Each row was made from one small tree. The marks that hang from a mark follow it in brackets, in alphabetical order. Every link used is in the known rows. Write each row's tree.
In the rows, zero is written as 128.
Known rows
dokez[bosof[nemu[dofan]] vefi zelu]: [195 152 143 116 112 171 102 117  86 117 136 128  86 115  99  81 160 131
 126 152 163 166 137  70 113 124 132 119  65  65 160 104 139  81 138]
nemu[tasiru]: [144 127 112 117 137 142 110 138 139 133 141 125 150 103 172 127 121 109
 142 132 117 126 134 128 152 120 127 133 165 135 125 116 134 144 153]
vefi[nemu]: [140 118 133 122 130 141 111 137 124 134 122 116 111 142 133 100 137 135
 136 134 123 108 128 140 154 140 129 144 135 136 129 131 137 137 128]
zetorap[nemu razag[dofan]]: [140 117 108 104 109 149 100  95 106 146 129 141 142 127 156 138 142 120
 133 154 123 111 139 154 193 143 104 129  98 153 106 122 112 173 141]
gusid[nemu[dofan tasiru[beruv] vefi]]: [201 133 112 104 124 161  90 175 110 137 157 117 119 124 163 141 123  67
 132 133 111 156 122 136 145 119 144 141 136 108 114 138 140 125 177]
vefi[nemu[dofan zetorap]]: [180 105 135  99 126 174  82 151 154 142 135 120 164 120 133  91 124  96
 123 146 116 121 139 163 147 142 136 156 133 100 140 122 147 127 149]
razag[dofan zetorap[nemu[tasiru vefi]]]: [211  99 133 144  97 129  90 141 114 131 152 135 120  72 193 106 126  89
 136 172  80 143 133 173 134 111  99 194 174 135 153 131 124 158 200]
razag[dofan zetorap]: [142 114 152 149  88 110 135 112 136 131 137 135  98 110 124 119 128 119
 114 132 113 102 134 147  77  91 104 136 120 119 120 141 122 145 133]
nemu[dofan gusid tasiru[beruv] zetorap]: [209 144 119 103 136 183  90 137 146 142 165 135 172  86 184 151 115  54
 123 138 100 141 153 131 138 117 145 103 143  98 112 113 145 139 170]
vefi[dokez]: [107 122 135 122 139 124  96 126 123 141  96 135 129 114 133 124 123 142
 124 115 127 112 130 122 159 136 143 186 127 136 136 140 135 121 127]
vefi[dokez[bosof[nemu[dofan zetorap]] zelu]]: [176 132 151 114 114 174  58 125 138 132 117 138 150  83  99  61 137 122
 126 144 147 166 141 113 140 131 149 211  75  74 186 122 157  92 160]
razag[zetorap]: [143 111 153 149 111 126 156 107 135 117 139 125 123 125 131 121 125 134
 127 130 122 113 127 135  77 120 114 126 125 119 136 143 131 122 141]
beruv[tasiru]: [137 100 119 140 131 137 109 128 153 135 152 124 106 120 155 144 115 130
 145 108 123 156 130 116 114 120 134 142 153 137 139 128 133 130 140]
dokez[bosof[beruv[tasiru]] zelu[nemu]]: [183 101 134 137 120 149 119 106 151 110 191 112  68 100 139 101 142 134
 156 137 165 219 128  69 117 136 123 165  90 116 144 131 144  84 167]
nemu[dofan gusid]: [149 131 138 129 131 166 113 135 106 128 121 127 142 145 116 130 124 120
 106 128 116 159 146 119  92 126 135 112  86  74 131 116 119 138 116]
gusid[nemu]: [130 130 128 125 124 133 136 133  93 120 138 120 105 152 131 114 132 139
 136 118 135 156 120 124 112 109 127 154  79 121 121 132 129 124 137]
razag[dofan zetorap[nemu[gusid tasiru vefi]]]: [218 109 146 158 101 142  93 136  86 124 148 139 114  76 192 109 128  99
 130 170  65 172 141 159 113 109 103 175 154 120 158 119 114 165 193]
zelu[dokez[bosof[nemu[tasiru]] vefi]]: [203 141 137 133 121 161  86  82 125 122 127 120  70  71 189 100 138 108
 140 139 119 120 136  68 175  69 107 142 120 103 150  84 124 128 175]
vefi[nemu[dofan gusid]]: [160 123 144 124 133 178  92 146 104 135 113 115 126 159 123 102 134 128
 114 135 110 145 145 132 116 138 136 124  90  82 130 118 127 146 115]
vefi[dokez nemu[dofan]]: [133 105 135 105 137 160  57 148 128 155  89 119 133 138 128  97 125 135
 119 125 122  97 139 139 172 148 148 196 113 105 137 141 144 132 120]
zetorap[nemu]: [155 124 110 127 131 140 114 121 114 130 137 128 125 127 168 120 134 133
 141 148 121 145 134 138 159 141 121 157 119 132 134 129 128 134 150]
gusid[nemu[dofan tasiru vefi[dokez] zetorap]]: [193 100 134  93 132 166  43 181 112 138 126 129 186  77 160  95 105  75
 128 137  97 175 126 155 161 128 153 252 145 105 167 122 147 117 203]
zelu[dokez[bosof]]: [147 118 144 152 108 123  99  86 142 123 114 116 112 107 126 116 124 130
 126 128 136 106 128  88 143  82 111 151 107  94 124 105 114 121 143]
dokez[zelu[nemu[dofan tasiru zetorap[razag]]]]: [201  98  99  69 146 219  86 105 129 127 173 126 239  87 186 113 137  69
 153 179 146 142 140 135 185 179 118 102  85 115 139  97 142 112 178]
zetorap[nemu[dofan gusid tasiru]]: [195 124 106 118 146 192  76 142 102 134 146 122 169 124 200 123 123 100
 133 156  98 177 158 129 145 130 127 142 108  85 135 104 125 162 161]
zetorap[razag]: [118 120 122 108 125 152 138 100 119 133 120 132 172 140 120 144 132 123
 132 134 138 111 127 131 160 161 123 104 115 145 113 122 120 144 129]
razag[dofan zetorap[nemu[tasiru]]]: [188 105 123 139 104 137  98 115 131 136 161 131 123  87 210 113 127 101
 140 153  95 119 146 155 133  93  93 160 142 130 124 130 129 163 180]
razag[dofan zetorap[nemu[gusid vefi]]]: [201 111 162 168  91 128 112 127  73 118 134 143  88 104 148 109 135 122
 114 163  75 178 135 162  86 115 105 176 113 115 162 131 110 152 168]
bosof[beruv nemu[tasiru vefi zetorap[razag]]]: [212 115 128  93 112 200 123 141 162 124 139 136 157  82 135  93 128  57
 134 175  84 197 120 172 208 194 136 161 155 159 171 123 149 150 208]
zetorap[nemu[gusid tasiru vefi] razag[dofan]]: [193 118 116 117 115 168  76 128  74 138 130 146 159  95 180 134 136  93
 134 172  80 158 141 158 194 151 112 153 139 149 136  98 102 188 180]
zetorap[nemu[gusid]]: [162 134 124 140 138 151 116 115  85 120 131 133 117 135 169 123 134 146
 135 148 108 179 142 125 134 134 126 148  87 117 141 116 118 145 142]
vefi[dokez[bosof zelu] nemu[gusid zetorap]]: [172 130 171 128 129 150  64 114  83 125 109 137 141  86 111  57 141 158
 139 139 138 142 138 108 151 143 148 228 103 118 166 103 148  94 160]
zelu[nemu[vefi[dokez]]]: [146 104 149 128 141 128  80 131 110 127 106 131 122  87 171 118 129 120
 131 143 116 153 116 129 173 148 133 213 123 135 170 143 126 106 157]
gusid[nemu[vefi]]: [149 121 139 131 118 125 126 161  80 113 126 123 107 138 110 109 131 126
 132 133 117 183 107 143 114 130 136 181 109 128 151 133 126 113 157]

Write each row's tree
[201 105 158 120 156 160  58 137 112 123 131 140 171  33 223 109 116  84
 142 153  82 184 132 136 173 138 138 225 152 135 184 111 131 122 205] | zelu[nemu[gusid tasiru vefi[dokez] zetorap]]
[199 113 133 115 124 148  97 168 111 118 157 127 162  80 164  98 117  80
 149 147  96 182 114 160 141 124 136 201 167 138 162 112 140 117 209] | gusid[nemu[tasiru vefi zetorap]]
[185 113  94 102 140 182  73 146 133 143 152 119 173 116 201 121 122  92
 140 158 112 152 148 138 169 132 123 146 134  99 131 119 134 152 165] | zetorap[nemu[dofan tasiru]]
[182  98 131 144 134 143  98 106 124 112 116 116  95  93 170 121 131 102
 128 157 104 142 115 128 162 119 105 159  95 123 164 116 110 111 156] | zelu[dokez nemu[vefi]]
[180  97 137  94 113 177  97 140 131 133 125 136 223 107 103 128 119  67
 113 164 113 152 124 168 161 180 138 138 143 113 152 116 127 125 168] | nemu[dofan vefi zetorap[razag]]
[171 131 140  97 127 155  32 135 159 167 124 114 132  96 176 118 126  97
 138 119 135  83 143 101 211 117 151 190 165 104  94 140 155 137 164] | vefi[dokez[bosof] nemu[dofan tasiru[beruv]]]
[232 137 108 119 137 183  73 157  98 139 153 130 133 106 201 149 127  70
 127 166  84 179 144 137 169 146 141 136 140 103 132 123 129 145 183] | zetorap[nemu[dofan gusid tasiru[beruv] vefi]]
[197 117 136 148 109 148 102 111  98 131 155 136 117  92 208 113 130 113
 135 152  83 147 155 144 107  92  96 154 118 118 129 117 118 177 173] | razag[dofan zetorap[nemu[gusid tasiru]]]
[164 136 146 111 123 194 133  91 124 123 123 147 157 116 141 113 137 112
 131 143 103 166 136 145 148 158 130 110  74 130 159 107 126 156 150] | bosof[nemu[gusid zetorap[razag]]]
[174 130 152 145 118 124 101  74 102 120 120 120  83  91 133 122 134 130
 126 133 142  95 130  59 153  80 111 139 109 101 125  91 113 102 147] | zelu[dokez[bosof vefi]]
[196 120 140 115 144 173  85 144 122 131 142 127 161  89 189  92 123 100
 146 143  89 144 143 150 156 129 132 153 162 134 145  97 143 149 173] | vefi[nemu[gusid tasiru zetorap]]
[226 146 125 111 121 163 101 151 167 132 157 142 113  57 192 121 128  52
 141 156  84 160 122 165 182 132 143 147 190 152 165 130 155 128 205] | bosof[nemu[tasiru[beruv] vefi zetorap]]
[142 115 129  99 101 140 106 102 143 143 135 148 176  96 124 135 128  89
 122 145 120 102 134 165 166 135 115 119 124 149 110 110 122 158 148] | nemu[zetorap[razag[dofan]]]
[206 105 156 130 113 153 109  76 188 109 157 112 100  66 156  92 127  87
 129 152 128 167 128 100 162  96 105 185  75 101 132 115 132 105 187] | zelu[dokez[bosof[beruv]] nemu[zetorap]]
[173 120 129 124 104 154  93 118  58 132 118 148 133 121 140 133 143 112
 120 168  91 166 135 158 171 159 115 150 103 141 138 111  98 174 156] | zetorap[nemu[gusid vefi] razag[dofan]]
[187  93 118  73 130 210  72 134 154 150 142 119 231 108 169 107 123  69
 142 156 113 103 141 163 206 170 130 129 155 126 121 105 145 157 171] | vefi[nemu[dofan tasiru zetorap[razag]]]
[167 114 110 108 143 173 103 124 110 120 153 118 141 128 140 108 147 120
 132 157 157 154 134 113 122 148 122 113  44  88 147 123 134  91 125] | dokez[zelu[nemu[dofan]]]
[174 139 152 127 142 153 115 125  56 126 118 126  78 131 148 107 148 146
 127 132 115 128 139 101 137 135 130 124 115 128 134 103 125 121 127] | dokez[vefi[nemu[gusid]]]
[149 140 143 119 115 169  67 124 119 133 100 130 113 117  92  71 145 147
 124 134 157 155 139  94 137 130 145 193  59  71 172 130 146 100 132] | vefi[dokez[bosof[nemu[dofan]] zelu]]
[206 112 140 128 119 153 108 123 102 123 166 114  34 112 108  77 152 151
 149 136 158 174 130  63 143 150 135 174 138 134 141 117 155  76 163] | dokez[bosof[beruv[tasiru]] vefi[nemu] zelu]
[164 138 157 125 116 149  79 108 130 124 116 145 126  72 115  62 143 140
 141 141 145 159 130 113 155 131 147 221  93 114 189 122 157  89 167] | vefi[dokez[bosof[nemu[zetorap]] zelu]]
[156 104 127  87 120 182 109 109 147 140 134 133 228 121 119 133 120  83
 119 148 130 125 137 150 157 163 131 109 114 106 123 114 131 133 146] | nemu[dofan zetorap[razag]]
[156 129 145 124 118 150 107 161 139 127  88 134  55 114  98  82 133 119
 108 138  94 197 118 146 173 172 154 228 115 142 184 162 148 123 156] | bosof[beruv nemu[vefi[dokez]]]
[216 105 161 124 134 175  88 140 118 113 148 131 164  82 164 115 125  72
 116 165  96 218 132 143 104 142 130 157 100  79 173 114 122 114 172] | zelu[nemu[dofan gusid vefi zetorap]]
[161 133 146 147 105 152 101  84 158 121 109 119  72 110 133  97 137 128
 130 130 123 133 129  99 147  77 109 154  79  94 153 110 121 138 143] | zelu[dokez[bosof[nemu]]]
[144 116 153 117 130 136  45 131 138 148 111 119 141  87 172  88 125 132
 152 120 130 101 134 107 201 118 138 232 183 126 129 121 144 143 168] | vefi[dokez[bosof] nemu[tasiru]]
[211 136 123 141 108 144 108 100 111 140 170 139  83  90 224 144 134  93
 135 147  87 119 153 143 127  91 105 125 121 130 101 136 129 171 175] | razag[dofan zetorap[nemu[gusid tasiru[beruv]]]]
[183  95 132 135 114 163 118 116 126 128 146 118 145 137 158 113 127 117
 125 157 117 148 140 147  96 134 111 150  90  81 141 146 134 128 151] | razag[zetorap[nemu[dofan]]]
[194 150 165 139 135 146 119  79  38  99 158 129  91  91 154 104 165 153
 144 152 169 175 135  39 106 120 114 121  56  91 145  90 119  69 148] | dokez[bosof vefi zelu[nemu[gusid]]]
[149 101 147 100 123 153  94 129  83 129 103 141 180 106 121 111 121 114
 134 135 117 152 108 159 186 171 146 229 109 157 159 130 133 115 184] | gusid[nemu[vefi[dokez] zetorap[razag]]]
